Each row comes from the steps of one path. Every step used is in the known rows, and no mark comes twice. Write the path behind each row, first mark first.
In the rows, zero is written as 128.
Known rows
h/f/d/k/r/b: [112 136 123 148 189 136 130 157 183 118 106 143 153 118 112 197 108  97
 148 157 127 153]
k/r/b: [116 135 150 214 170 132 134 164 156  86 123 135 161 120 121 176 101 145
 150 143 118 145]
f/r/k: [ 82 170 113 141 142 111 152 101 138  75 132 109 130 150 111 105  77 144
 130  77 116 136]
x/k: [166 118 145 169 121 125 179 107 168  84 204 135 103 146 142  71 156 210
 111 125 123 125]
x/b/d/k/u/f: [131 136 115 101  67 101 110 114 102 139  99 128 116 136 145 155 144 124
 141 116 181 108]
b/x: [143 181 178 155 119 138 112 127  86 112 166 140 141 111 119  93 127 128
 113 146 134 110]
u/b: [110 101 127 189 121 135 114 149  90 149 192 141 141 122 133 161 150 137
 103 174  96  69]
r/b/d: [108 173 146 161 213 125 162 179 104 142 146 157 128 162 132 182 132 126
 178 162 111 104]
x/b/d/k/u: [141 135 106  75 127 120 141 125 141 121 112 105 113 136  84 181 161 116
 140  83 154 109]
f/x/k: [155 114 162 157 118 146 165 115 154  77 187 106  94 149 159  32 116 215
 121 111 112 150]
x/k/r/b/d/f/u: [114 111 116  67 129 131 127 137 143 196  53 107 129 149 114 135 166  94
 147 102 116 146]
d/f: [ 78 155 103 110 119 136 135 139 147 169 104 164 146 107  91 154 197 104
 124 128 130  62]
x/b/d/f/u: [ 90 139 123  38 122 131 113 154 117 203  64  99 120 167 109 125 186  91
 146  87 108 119]
d/k: [ 99 175 121 123 133 149 147 118 161 140 143 119 122 130  59 173 184 114
 127 133 152  63]
h/f/d/k: [ 99 150  91  63 155 135 139 127 176 171 112 143 113 137  93 160 180  75
 127 151 126  96]
b/x/k/r: [159 100 126 188 100 122 127 105 162  69 101 128 111  99 122  77 105 171
 106 116 157 174]
b/x/k/u: [210  94 140 131  85 115 150  87 140  75 165 119 126 113 141  96 130 175
 105  92 139 153]
f/x/k/u: [189  74 135 138  85 124 157 104 149  67 144  98 115 128 156  85 121 198
 122  73 115 154]
u/f/r/b/x/k: [178 157 182 134 142 131 133  90 137  92 220 119 125 140 159  62  80 169
 113 150 160 178]
h/f/x: [119 114 133 145 132 151 113 182 113 103 111 142 126 126 184  96 101 155
 144 123  74 112]
h/f/d/k/r/b/x: [141 172 159 118 171 142  98 136 128 124 131 148 153 100 114 141  89  71
 125 168 146 167]
k/u/b/x: [161 128 160 142 103 137  88 118  64 132 182 132 152  94 128 128 116 103
  91 158 131 117]
u/f/d/k/r/b: [102 146 136 161 161 132 126 139 167 124 102 128 151 125 110 182 104 104
 151 158 147 154]

Write each row's path
[116 111 111 107  77  86 136  98 120 147  82 136 118 148 170  86 132 119
 132 125 112 153] : r/k/u/f/d
[126 145 131 126 198 112 140 146 112 135 135 125 122 168 161 163  80 135
 174 139 135 150] : x/k/u/f/r/b/d
[157 125 134 109 120 130  80 113  73 124 167 137 152  93 138 131  77  86
  91 145 131 140] : h/f/r/k/u/b/x
[ 89 141  91 131 140 127 120 140 162 116  47 113  99 121  67 162 134 110
 141 106 172 133] : x/b/d/k/r
[136 120 122 115  94 109  78  89 110 105 113  77 133 141 178  93  45 159
 124 100 155 163] : b/x/k/u/f/r
[167  54 115 161  97 124 128 114 114 125 198 126 133 115 145 148 142 155
  91 144 111 111] : x/k/u/b
[ 84 127  79  79 140 127 127 146 112 212  94 170 136 108  99 193 189  67
 133 146 134  68] : k/u/b/d/f
[146  88 112 105 106 124 111 165 123 156  83 130 137 151 168 132 165 128
 135 106  65 115] : h/f/u
[162  51 124 155  95 134 122 119 108 122 189 111 129 117 153 129 123 157
  96 139 104 122] : f/x/k/u/b
[157  86 122 187  99 125 117 105 148  84 116 128 114  93 126  86 101 158
  96 132 154 171] : u/b/x/k/r
[ 85 121 121  93 127 156 111 156  96 168  83 118 123 120 131 119 123 104
 145 117 110 107] : k/u/b/d/f/x
[186 145 171 145 119 132 155  93 140  87 217 135 109 129 137  46 132 182
  98 138 146 147] : b/x/k
[ 98 126 125 127  94  99 125 121 114 165  94 140 115 157 175  80 143 128
 137 156 107 132] : u/f/d
[125 116  89 100 100 103 143  92 146  88  93 109 145 119 109 144 106 126
 125  51 128 138] : d/f/r/k/u
[ 80 132 119  87 127 149 124 143  98 159  86 123 122 119 124 113 116  96
 144 107 114 117] : r/k/u/b/d/f/x
[133 182 176 130 164 146 104 125 125 122 137 126 152 106  99 129  90  80
 124 163 154 168] : f/d/k/r/b/x
[ 91 154 100  95 178 131 150 146 156 177  92 171 131 117  97 172 164  87
 150 146 151 111] : x/k/r/b/d/f
[106 112 117 130 153 123 125 164  66 197 122 131 111 160 138 162 154 107
 146 157  95  93] : f/u/b/d
